Known rows, with every step that occurs:
z h: 0.945,0.091,0.552,1.156,-0.343,-1.336,-0.134,1.694,0.590,0.287,-0.447,-0.810,0.364,0.211,1.227,-1.287,0.163,1.737,0.918,0.528,0.520,-0.033,0.040,-0.145,0.135
l h n: 1.271,1.487,0.409,-1.212,0.285,-1.131,0.489,-3.675,1.118,-0.341,0.580,0.429,0.062,-1.085,1.276,0.650,-2.422,1.022,1.254,0.871,0.637,-1.849,0.087,-1.308,-2.585
t n a: 0.792,-3.536,-1.134,-2.577,0.424,0.962,0.802,-1.620,1.209,-0.315,-0.092,1.547,0.123,-0.986,0.310,2.005,-0.664,-1.558,-0.053,-1.232,-0.797,0.507,-0.435,1.998,-0.953
l h: 0.123,1.005,0.047,-1.031,1.187,0.381,0.726,-1.656,0.652,0.413,1.916,1.155,-0.808,-0.219,1.590,0.570,0.388,0.142,0.846,0.603,0.176,-0.833,0.524,-0.132,-1.461
z h n t l: 0.874,0.370,2.057,-2.150,-1.565,-1.079,0.947,-0.987,1.673,1.433,-2.001,-0.794,-0.027,-0.976,0.405,0.839,-4.730,-0.100,2.093,-0.720,-0.453,-1.054,-1.321,-0.801,1.065
n a: 1.421,-3.315,0.469,-1.110,-1.283,0.413,-0.147,-1.331,0.543,-0.372,0.448,0.831,0.204,0.123,0.731,0.353,0.640,-0.877,-0.526,-0.963,-0.427,1.132,0.231,0.877,-0.491
n h b: 0.357,1.585,-0.323,1.439,-1.147,-1.504,-0.045,1.363,0.298,-1.184,-0.181,2.197,-0.870,-0.961,2.830,0.535,-0.414,-0.199,0.687,-0.915,1.667,1.739,0.705,-0.975,-0.836
a l h n: 1.016,0.981,1.392,-1.855,-0.444,-0.013,1.298,-5.624,0.974,1.070,1.978,0.429,0.730,-0.220,0.927,0.669,-2.560,2.068,1.620,1.195,0.594,-0.986,0.517,-0.546,-3.543
n h l a: 0.389,0.525,0.724,-2.210,-1.444,-0.161,0.391,1.192,1.687,-2.392,1.451,1.221,-0.562,-0.972,1.921,1.449,0.885,-0.171,0.361,-0.509,1.801,1.438,-0.037,-1.852,-2.337
h n t l a: 1.036,-1.231,1.709,-5.520,-0.700,0.236,1.467,-1.242,1.728,1.696,0.141,-0.881,-0.132,-1.016,-0.498,2.565,-4.937,-1.862,1.214,-0.998,-0.703,-1.211,-2.111,-0.914,0.437
u a: 1.656,-1.332,-0.338,0.445,-1.028,1.965,-0.420,0.557,-0.080,0.042,0.599,-1.748,-0.788,-0.312,-1.198,-0.230,-0.533,-0.363,-0.594,1.663,0.239,0.479,-0.823,0.575,0.037
u a n t: 1.002,0.317,0.766,-0.169,-2.939,2.806,0.859,2.040,0.329,2.342,0.359,-2.607,-0.017,-1.527,-1.994,0.256,-2.043,-1.664,0.813,1.311,-1.330,-0.969,-1.799,2.633,-0.723
u a l h n: 2.809,-0.305,0.995,-1.492,-1.329,1.782,0.800,-5.145,0.857,0.968,2.568,-1.229,0.055,-0.407,-0.280,0.474,-3.109,1.702,0.931,2.955,0.851,-0.343,-0.362,0.141,-3.526
l h n t: 0.829,2.404,0.765,-2.806,-0.306,-0.604,1.339,-3.831,1.395,1.000,-0.175,0.978,-0.435,-1.656,1.422,1.511,-4.981,-0.547,1.772,-0.232,-0.431,-2.533,-0.296,-0.127,-2.788
u a l h: 1.633,-0.763,0.721,-1.207,-0.496,3.390,1.064,-3.038,0.505,1.705,3.921,-0.507,-0.897,0.301,0.013,0.461,-0.270,0.825,0.541,2.703,0.415,0.586,0.013,1.215,-2.550
h l a n: 1.072,-0.227,2.098,-2.809,-2.180,-0.109,0.710,2.158,0.873,0.988,1.798,-1.176,1.792,-1.105,-0.630,0.485,2.215,0.966,1.003,0.900,0.391,-0.114,-0.683,-0.087,-2.605
u a n: 1.525,-0.500,0.410,1.262,-2.303,2.242,-0.011,2.204,-0.076,1.038,0.924,-3.137,0.404,-0.975,-1.764,-0.579,0.470,-0.128,0.388,2.359,-0.277,-0.285,-1.437,1.503,-0.589
n t l: -1.196,-0.208,1.033,-3.088,-0.190,1.620,1.247,-0.702,0.741,1.987,-0.269,0.764,-1.110,-0.436,-0.706,2.196,-2.083,-2.723,0.553,-1.546,-1.536,-0.064,-0.899,0.433,1.975
a n t l h: -1.279,1.710,1.865,-3.399,-0.179,2.192,2.326,-0.933,1.462,3.241,2.145,0.619,-0.656,-1.221,0.465,2.273,-0.587,-2.361,2.458,-0.482,-1.860,-1.696,-1.151,1.163,0.062
n h l a u: 3.305,0.081,0.828,-3.450,-1.699,0.056,0.531,0.890,1.284,-1.590,2.895,0.584,0.422,-1.140,1.385,0.698,1.215,-1.367,-0.405,-0.526,1.293,2.639,0.024,-0.959,-2.352
z h n: 2.085,0.527,0.928,0.886,-1.346,-2.747,-0.291,-0.296,1.000,-0.478,-1.799,-1.640,1.167,-0.591,1.055,-1.322,-2.769,2.752,1.453,0.948,0.997,-0.933,-0.346,-1.383,-0.961

Rows:
2.308,-3.402,1.733,-2.124,-2.771,-0.002,0.433,-5.238,0.839,0.149,0.593,0.122,1.688,0.087,0.158,0.503,-2.370,0.994,0.228,-0.351,0.009,1.003,0.376,0.396,-2.449  h n a l
-0.113,0.581,1.072,-1.693,0.601,1.331,1.392,-3.683,0.586,1.692,3.250,1.276,-0.130,0.668,1.227,0.660,0.262,1.198,1.109,0.950,0.132,0.001,0.857,0.684,-2.366  a l h
0.520,0.977,-0.099,2.875,-2.848,2.336,-0.029,2.789,0.685,-1.187,1.083,-2.209,-0.521,-1.552,0.078,-0.085,0.164,-0.828,0.691,1.644,0.644,0.500,-1.492,0.706,-0.900  u a n h
1.474,-1.892,0.658,-0.297,-1.514,2.983,0.316,-1.381,-0.121,1.381,2.108,-1.635,-0.148,0.533,-1.474,-0.097,-0.728,0.685,-0.320,2.030,0.259,1.452,-0.398,1.433,-1.042  u a l
1.862,-3.052,0.311,-4.315,0.381,0.682,2.237,-4.685,1.380,2.505,2.995,4.124,0.141,-0.846,2.452,2.645,-0.318,0.007,1.395,-0.561,0.160,1.513,1.120,2.524,-3.679  t n a l h b
1.682,0.381,1.783,-2.741,-1.696,2.524,1.794,0.350,0.935,4.424,2.323,0.142,-1.351,-2.030,0.149,2.074,-0.972,-2.189,2.191,1.089,-0.682,-0.092,-1.275,1.750,-0.552  u a n t l h b
4.292,-1.452,1.340,-4.820,-1.135,-0.207,0.414,0.230,0.480,0.716,2.510,-0.414,1.511,-0.608,-0.564,0.135,1.685,-0.680,-0.729,0.279,0.409,1.939,0.039,-0.035,-2.118  h l a u
0.131,-1.628,1.824,-3.068,-0.393,1.572,1.213,2.396,1.154,2.116,2.408,-2.215,0.765,-0.222,-0.752,1.230,1.488,-1.030,1.298,0.474,-0.571,-0.255,-2.029,-0.087,1.217  t l a n
0.667,1.248,0.667,-1.654,-1.573,-0.971,0.606,-2.038,0.680,0.639,-2.106,-0.162,0.472,-1.406,-0.242,0.872,-5.292,-0.646,0.846,-0.795,-0.677,-1.631,-0.634,0.002,-1.330  h n t
0.644,-3.037,-0.045,-4.262,1.034,2.377,2.326,-5.353,1.864,1.423,3.243,2.820,0.001,-0.334,1.602,2.783,-0.304,-0.428,1.127,-0.273,-0.695,0.525,0.402,2.599,-3.341  t n a l h
-0.945,2.700,1.111,0.811,-3.025,-0.074,0.368,1.432,1.006,-2.127,0.346,0.818,0.482,-1.911,0.908,0.651,1.836,0.208,1.212,-0.215,1.092,0.879,0.122,-0.501,-2.574  a n h l
0.437,-0.021,1.458,-1.608,-1.439,0.099,1.140,3.588,1.398,0.843,2.317,0.161,-0.239,-1.236,2.174,1.706,1.077,-1.276,1.872,-0.469,1.096,1.516,-1.363,-1.084,0.386  t l a n h b
5.641,-2.207,0.911,-3.834,-1.322,-0.600,0.414,-5.497,1.254,0.103,2.249,0.678,1.144,-1.098,1.634,0.284,-1.353,-1.077,0.021,-0.183,-0.237,0.515,0.483,0.396,-3.040  l h n a u
-0.045,-1.634,1.370,-5.299,0.223,1.777,1.680,0.699,1.334,2.466,1.401,-0.180,-0.954,-0.160,-0.217,2.538,-2.035,-2.845,0.735,-1.405,-1.255,-0.135,-1.782,0.138,1.548  n t l a
1.913,-2.810,1.513,-3.980,-0.470,0.442,0.662,-5.665,1.958,-0.059,1.509,1.426,-0.464,-0.798,1.725,2.298,-1.380,-1.018,0.778,-0.616,-0.091,0.036,-0.307,-1.138,-0.747  t l h n a
0.715,1.372,0.867,1.361,-4.061,1.870,-0.096,2.009,0.896,-2.020,0.813,-0.959,-0.262,-2.254,-0.218,0.508,1.210,-0.102,0.582,1.543,1.337,1.371,-0.711,-0.099,-2.397  u a n h l
3.395,-2.846,1.244,-0.257,-2.681,-2.212,-0.504,-1.520,1.519,-0.876,-1.357,-0.733,1.288,-0.564,1.700,-0.967,-2.064,1.709,0.825,-0.107,0.582,0.083,-0.075,-0.458,-1.459  z h n a
4.852,-3.247,1.699,-5.242,-0.611,0.555,0.883,-6.035,1.533,0.598,2.662,0.791,0.477,-0.956,0.991,1.557,-0.880,-2.232,0.163,-0.677,-0.620,1.229,-0.209,-0.205,-0.746  t l h n a u
1.333,1.012,0.370,-1.199,0.627,-1.276,0.555,-1.007,0.223,1.454,1.580,2.446,-0.726,-0.698,2.549,0.537,0.480,0.669,1.143,0.336,1.055,0.159,1.102,-0.163,-1.978  l h b
-1.238,1.709,-1.203,-1.324,-0.164,0.176,0.987,-0.419,1.682,-2.860,-0.517,2.891,-0.692,-2.329,1.087,2.733,-0.450,-0.658,0.826,-1.140,1.155,1.123,-0.006,-0.486,-2.239  t n h l
1.083,-3.733,1.409,-1.910,-1.925,1.437,0.616,-3.227,0.547,0.931,1.823,0.772,0.858,0.933,0.491,0.398,0.472,0.118,-0.331,-0.605,-0.410,1.904,0.651,1.604,-1.406  n a l
0.657,1.777,1.638,-3.374,-0.938,0.437,2.104,-5.852,1.294,2.366,1.305,1.072,0.360,-0.728,0.956,1.554,-5.169,0.482,1.969,0.130,-0.490,-1.753,0.082,0.630,-3.755  a l h n t
4.397,-3.749,0.486,-2.364,-1.542,0.595,-0.042,-1.687,0.273,0.387,1.635,0.226,1.031,-0.098,0.170,-0.304,1.017,-2.139,-1.298,-0.998,-0.954,2.303,0.298,1.675,-0.287  n a u
4.032,-1.560,1.881,-6.781,-0.943,0.456,1.680,-1.668,1.452,2.671,1.217,-1.583,0.926,-1.016,-0.768,1.945,-4.446,-3.145,0.509,-1.111,-1.205,0.045,-2.068,-0.274,0.397  h n t l a u
-0.737,1.740,1.081,-0.677,-1.863,0.836,1.294,1.320,0.398,2.204,-0.319,-0.868,0.674,-1.271,-0.489,0.453,-1.441,-1.355,1.512,-0.428,-1.495,-1.495,-0.910,2.120,-0.749  a n t
2.508,-2.776,0.632,-1.376,-2.301,-1.026,-0.381,-3.264,0.939,-1.098,-0.926,0.110,1.031,-0.770,0.537,0.447,-2.226,0.036,-0.181,-0.741,0.068,0.234,-0.054,-0.254,-1.439  h n a
